Known rows, with every step that occurs
vefo sunuma vafubi: [-14  -6 -10  17 -20 -13  -3 -14  13  19  16  11   5   9   3 -35  -1 -13
 -14  15   3  -6  11   5  32  30   6  13  10]
topir vefo: [ 18 -18  -1  -2   5   4 -18  -2   3  -6 -14 -20  -7 -13  -9  13 -11   5
  -1   9  -2   2 -14 -12 -11 -10   2  -6   1]
ritog fasib robuz sunuma vafubi topir: [-28   9   0  16  -5  -7  16  -3  14  -8 -10  18   1   0  10 -13   5  -5
 -15  -9   1  21  22   4   9   3  -8   9 -14]
ritog fasib robuz sunuma: [  1 -24  21  26 -17   3   8  -8  -2   0 -20  -4 -27  -1   0  12 -18  -8
 -10 -15  -9  17  22   3   9 -12  -7 -10 -13]
rali fasib: [  7 -28   7  30 -15   3  -9  10 -16   3 -11 -25 -34  -7  -1  -4   6 -37
 -18   8 -15  21  -5 -19 -13 -32  19   7   4]
sunuma robuz topir: [ 18 -17  -5  -1  -1  -4 -11  -4 -26   1  -1  18  -1  -2   1  -2 -45 -18
  15 -16 -14 -12  -6  -1   9 -10 -26 -10  -1]
vefo rofo vafubi topir: [ -3   4 -43 -12  28  -4   3 -10   6   3   3 -15  -3 -17  20   0  14  -6
 -23  16  -2   0 -13  -9 -33 -24  23  12  -7]
rofo vefo topir pabo: [ 15   0  19  25 -32  20 -22  -2  26   4  10  11   7  -4   4 -27  -4  17
  -4  -1  11 -17 -33   8  11  29  25  -7  24]
vafubi fasib robuz topir: [  6  14   4   0   1   0   7  22 -22   8 -13  27 -21  13  11  15  -4   5
   5 -31 -15   3  20  -1  -6 -18 -26   5 -18]
vefo fasib ritog: [ -3 -38   1  14 -29  29 -19  -9   0   3   8 -44 -24  -2  11 -14  34 -10
 -25  12 -32   7  -9  -2   0 -18  39  19   7]
robuz sunuma vafubi topir pabo: [-19  13 -20   7   1  -4  20 -17  35   9  -4  36  23  -8  -1 -23  11   3
 -33  15   8 -18 -12   9  11  41   9  34  -3]
rofo robuz: [ -7 -24 -14  30  -4   0  -7 -19  11   0 -11 -24  -6 -15   3  -3  -3 -21
  -3   7 -19  14  14   2 -18 -30  -1 -13   3]
vefo topir: [ 15   4   8  10 -12   7 -26  -4   1  -4   9   1 -11  -8   8 -23 -10   1
   7   1  13   8 -11  -6  -9  -1  11  -7  -2]
vafubi topir robuz sunuma: [ -1   6  -1  -7  22  -1  -1 -20  22 -14   6   5  15 -20 -13  -4  -3  -8
  -1   3  22   2  -6  -2  -8 -18 -18  -2  -6]
pabo topir robuz sunuma vafubi fasib ritog: [-17  28  12 -14   3  -8   8   2   2 -13  15  -1   3  26   9   3  22   6
   9  -3  16  16  22 -13  -8   2  -6  -8 -15]
vefo rofo: [ 12 -25 -14   0  -3   5 -12 -11  -9  12  -2 -24 -20  -6  15 -12 -17 -30
 -15  13  -5  -4 -20 -14   1 -12  27   2   1]
topir robuz sunuma vafubi fasib ritog: [-19  26   8 -14  -9  -5  16 -15  -8  -6   9   7   8  14  -7  -3  18  -1
  12   2   8   6  29   9   2   8 -11  -2  -9]
ritog fasib: [ 15 -33  11  31  -9  -3 -14 -10 -10  -7 -28 -31 -37  -5   2   8 -14 -28
 -20   3  -5  27   5 -19  -6 -35  15 -10  -6]
topir robuz sunuma: [  8  -9   7   7  -2   1  -1 -26   5 -10   3  -2   1 -10 -16   1 -19 -18
  10   5  13  -1   7   0   4  -8 -16 -14  -6]
fasib robuz sunuma vafubi topir: [-37  21 -21   6  -8   2  16  -5  29   3   7  39  17   4  20 -29  13   9
 -10  -7  -3   3  17  11   6  20 -15  25 -15]
rofo robuz sunuma vafubi topir: [-38   7 -26  13   8 -14  15 -25  32   5  10  16  38 -22  -1 -24  12 -18
  -5  12   2  11  18  19   0  -2 -25   8   3]
pabo topir robuz sunuma vafubi: [-12  10   3   8   2  -6   0  -9  15 -23  15   2  11  15   9 -17  -6 -19
  20   7  21  14  11 -22   4  10 -11  -8  -5]
pabo topir: [  9 -17  -9  21   3   1 -21   5  13  -3  -3 -15 -28   9  27   0   0 -10
 -22  -2  -2  19  -1 -38 -22 -23  10   0  -9]
sunuma robuz topir vefo: [ 25 -17   9 -23  14  -1 -11   4 -26 -11  -3   7  15 -10 -22  18 -52   2
  33 -14  -3 -17 -21   1   8  -3 -30 -24   8]
sunuma vafubi fasib: [ -7  25 -13   9  -9 -16   2   2 -15   3 -16   8 -23  13   8 -11  18 -16
 -13   7   6  16  19  -9 -11  -5  -1  12  -9]
vefo fasib: [ 11 -29   0  24 -17  17 -16  -5  -5  -2  -4 -31 -27  -6   1 -11  22 -29
 -20  19 -14   6 -11  -7   2 -20  29  13   7]
vafubi fasib ritog: [  5  -2  -1  -1  -8   2  -9  -3  -7  13 -10 -13 -31   9  12  12  22  10
 -26  -7 -17  11  13  -7 -23 -26  13   5 -15]
pabo topir robuz sunuma vafubi fasib: [ -4  36  11  -5  14 -17  11   2  -4 -18   1  10  -3  21  -2   4  13 -16
  16   4  37  15  17 -19  -9  -3 -21 -12 -13]
rofo vefo topir: [  4   1  18  21 -28  10 -29   0  16   0  23   8   2  -8  13 -31  -8   6
   8  -3  15   7 -16  -2   9  -4  -1 -12  20]

Rows
[  3  10 -28 -12  33  -6  -7  -5  15 -13  -7 -10  10 -25   1  25  18  28
  -9  16   3  10  -8  -6 -44 -22  -2   3  -7]	rofo vafubi topir vefo
[-14  34  -5   3 -11  -7  15  22 -23   5  -5  36  -7  23  16  -7   2  -1
  13 -23 -10   7  28   2   6   4 -22  13 -14]	sunuma vafubi fasib robuz topir
[-24  13 -23   2   2 -14   6 -17  24   7   7  30  18 -10   6 -27   8 -10
 -21  10  12   4   8   1   5  11 -14  27  -5]	robuz sunuma vafubi topir
[ -7  35   7  -5  -1 -17  19 -13 -12 -13  -4  15   1   8 -21  -4   4 -22
  16   8  27   5  23   6   3   3 -23  -6  -9]	topir robuz sunuma vafubi fasib
[ 26 -28   3   0  -3  -4   6  -6  -3  22   9  33  21   5 -25  -2 -44   3
  -2 -14  -7 -53 -21  24  43  40  -3  -7  18]	vefo sunuma robuz topir pabo
[  6  12  31  14 -23  14 -30  -6  11 -22  26  -5  13  -7   2 -29 -11   4
  38  -4  27   9 -17  -1   5  -7  -5 -31  20]	rofo vefo topir robuz
[ 19  10  25 -25  16  -3  10  28  -7  16   2  25  10   6 -24  33 -12  36
  18 -31   6 -23   2  23  25  11 -33  -8   6]	vafubi fasib robuz topir vefo sunuma
[ -5 -38   6  20 -28  16 -14   7  -9   7   2 -38 -30  -1  11  -6  18 -16
 -21   1 -36  20  -1 -16 -16 -30  34   9   2]	rali fasib ritog
[  9 -27  -1 -14  30   5 -13   6   9 -10  -2 -58   5 -13   1  21 -13 -13
  18   9   3   0 -31 -14 -17 -24  15 -28  14]	pabo topir vefo rofo robuz
[-24  10   7 -30   7   8  22  27  -2  -2   7  -5  22 -10  -9 -12  11 -10
  13   5   7  -7 -28   8  15  16  14  15  13]	rali fasib robuz sunuma vafubi topir vefo rofo
[ -3  -4   8 -13   1 -16   0   5   2  14  22  19  39  -2 -25  -9 -23   5
  20   3   9 -19  -7  10  46  40 -22   6  25]	robuz topir vefo sunuma vafubi
[-22  -1  -3 -20  -5  22 -13   4  16 -14  15 -35  21 -10   5 -20  51  13
 -14  25  -9   8 -25   2  -1  11  33  27  15]	sunuma vafubi topir vefo fasib ritog
[  4 -23  14  34 -19  10  -9   1  -7 -10 -28 -24 -40   8  14   8 -11  -8
 -12 -16 -22  28  17 -12  -9 -29  16 -11 -15]	ritog fasib robuz
[ 13  24 -11 -33  20   2  15  17 -26  -2 -17 -20 -16   5   3  42  12  27
  16   2  -1  -9   0   9 -35 -14  11 -15 -11]	topir vefo rofo vafubi fasib robuz
[ -5  13  18 -34   4 -16   7  13 -10  23  25  18  31  11 -19  11   6  29
  11  -9   4 -18   3  18  32  31 -19   6  16]	robuz topir vefo sunuma vafubi fasib ritog
[-14  27  -3   7 -16 -10  14   9   2  16  -1  24  -6  26   6 -17  20  11
  -6  -9   1  -2  30  16  20  25  -2   9  -1]	vefo sunuma vafubi fasib robuz
[-27   2 -26  -4  13  -4  31 -22  31  17   7   6  41 -21  -9 -22   6 -21
 -12  20   3 -27 -23  29  15  32  18  14  15]	vefo rofo robuz sunuma vafubi topir pabo
[ 15  13 -25 -11  18 -15  13  -5 -28  12 -12 -16 -30   1   8  24  13 -11
 -13  12   2  -2   6  -4 -32 -29  16  -1 -10]	vefo rofo vafubi fasib
[-10  13  11 -23  -5 -10   1   4   4  15  11  -7  16  10 -16   5  22  32
  -4   4   7  -8   7  16  19  30   7   1  12]	topir vefo sunuma vafubi fasib ritog
[-16   9   0   6 -13  -6   8 -27   2 -16  12  10  14   2  -9 -23 -12 -26
  21  17  13   5  14   2  13  16 -16  -6  -2]	topir robuz sunuma vafubi
[ 25 -21  -5   5  -1   6  -1  -3 -16   2  -8  23   4   4  -8   1 -42  -5
   1 -13 -17 -35 -22   5  12  19  -2  -5   5]	sunuma robuz topir pabo
[ 24   3  10  15 -12  13 -17  -5  10  -2  -2   3  -6  -7   2 -20  -7  13
  -5   3   8 -19 -26   5  -5  28  35   3   0]	vefo topir pabo
[ 10  28  -1 -18  22  -4  14  23 -24  -7 -12  16  -2   4  -1  52   7  41
  26 -19 -13  -4  18  10 -32 -14 -32 -11 -15]	rofo vafubi fasib robuz topir vefo
[ 11  -8   4  12  10   7 -22   1   9 -27   0 -26 -17  11  17   2  -7 -12
   6   0   8  21  -6 -36 -24 -27   9 -19  -7]	pabo topir robuz
[  1  24 -20  10   0   1  13   6 -12   0 -20   5 -33  16  20  28  29  24
  -7  -9 -19  12  39   3 -45 -26  -3  -1 -26]	rofo vafubi fasib robuz
[  3   4 -36  15  17   2   7 -12  27   1 -13   6  -3 -12  15   9  27  23
 -39  13 -11  -7  -6  -4 -40  -2  28  20 -12]	rofo vafubi topir pabo
[-16   5  11 -30  16   0  19   6   2  -9  -8  -9  19 -11  -8   2 -10  -2
   7   1  15   2 -21   8  21  13   6  -1   4]	ritog fasib robuz sunuma vafubi topir vefo rofo
[ 15  25  -8 -36  32   2   9  34 -17 -11 -12 -27 -19  17  19  52  21  33
  13  -9   5   0  -5 -12 -46 -19  16 -17 -16]	pabo topir vefo rofo vafubi fasib robuz
[-16  -3 -12  16 -20 -12   8 -22   4  11   7  21   5   1   3 -23  -9 -21
  -7  14   1   1  17   2  17  19 -11  13  -2]	robuz sunuma vafubi
[ 17 -26   3  -4   1 -12  -6  -7 -14  18  18  29  17   2 -18  -7 -49  -8
  12 -16  -5 -29  -6  16  41  11 -27 -12  15]	vefo sunuma robuz topir
[ 21 -24  16 -14  13  -7  -8   6   3  16  14  11  26 -12 -29  12 -30  10
  10  -6   8 -22 -17   9  34  14 -23  -4  22]	robuz topir vefo sunuma
[ 19 -16   8 -11  12  -1 -13   6 -10  -1  -2   1   8 -13 -16  18 -32   2
  15  -7  -2  -5 -16  -8   3  -8 -21  -5   7]	robuz topir vefo
[  4  -3 -13 -32  16  11  11  14 -20   0   7  -6  13  -3   9  28 -21  18
  33 -10 -21 -19  -9   8  -9   2  -3  -9   0]	fasib robuz topir vefo rofo vafubi
[ 11  18 -22   9   9 -17   4  -4 -18   6 -18   0 -31   1   6  27  23   6
 -16   8  -2  14  26  -6 -45 -33  -4  -1 -19]	rofo vafubi fasib
[ -4  -9  32   0  -6  -7   7  18  -7   1   5   7  24  11 -16   4 -27  11
  26 -16   0  -1   7  18  45  30 -15  -9  17]	ritog fasib robuz topir vefo sunuma vafubi
[  4  21  10 -17   6 -21   8   9  -4   9  -1   6  10   6 -27   5  12  11
   0  13  28 -10   4  12  20  25  -7  -1  14]	topir vefo sunuma vafubi fasib
[-24  -4   5 -26  -2  16   2  -4  22  -3  22 -12  34 -19 -11 -13  44  14
 -12  22  -1  -5 -20  16  17  22  12  29  16]	robuz sunuma vafubi topir vefo fasib ritog
[ -7  31  -2   7 -12   3  26  22 -11  10 -16  41  -4  28   8  -3   6  14
   0 -22 -16 -18  10  11  10  34   1  20 -10]	sunuma vafubi fasib robuz topir pabo
[  9 -37  16  -8   1  33 -29  17   8 -15  10 -62 -13   0   9  16  33  15
  -9  11 -13  10 -28 -20 -11 -13  39   2  10]	pabo topir vefo fasib ritog
[ 12 -21  31   3   4   8  -6  22 -19 -14 -20 -13  -9  -3 -11  31 -31   8
  19 -26 -13  13  -2  -5   7 -17 -13 -18  -4]	ritog fasib robuz topir vefo
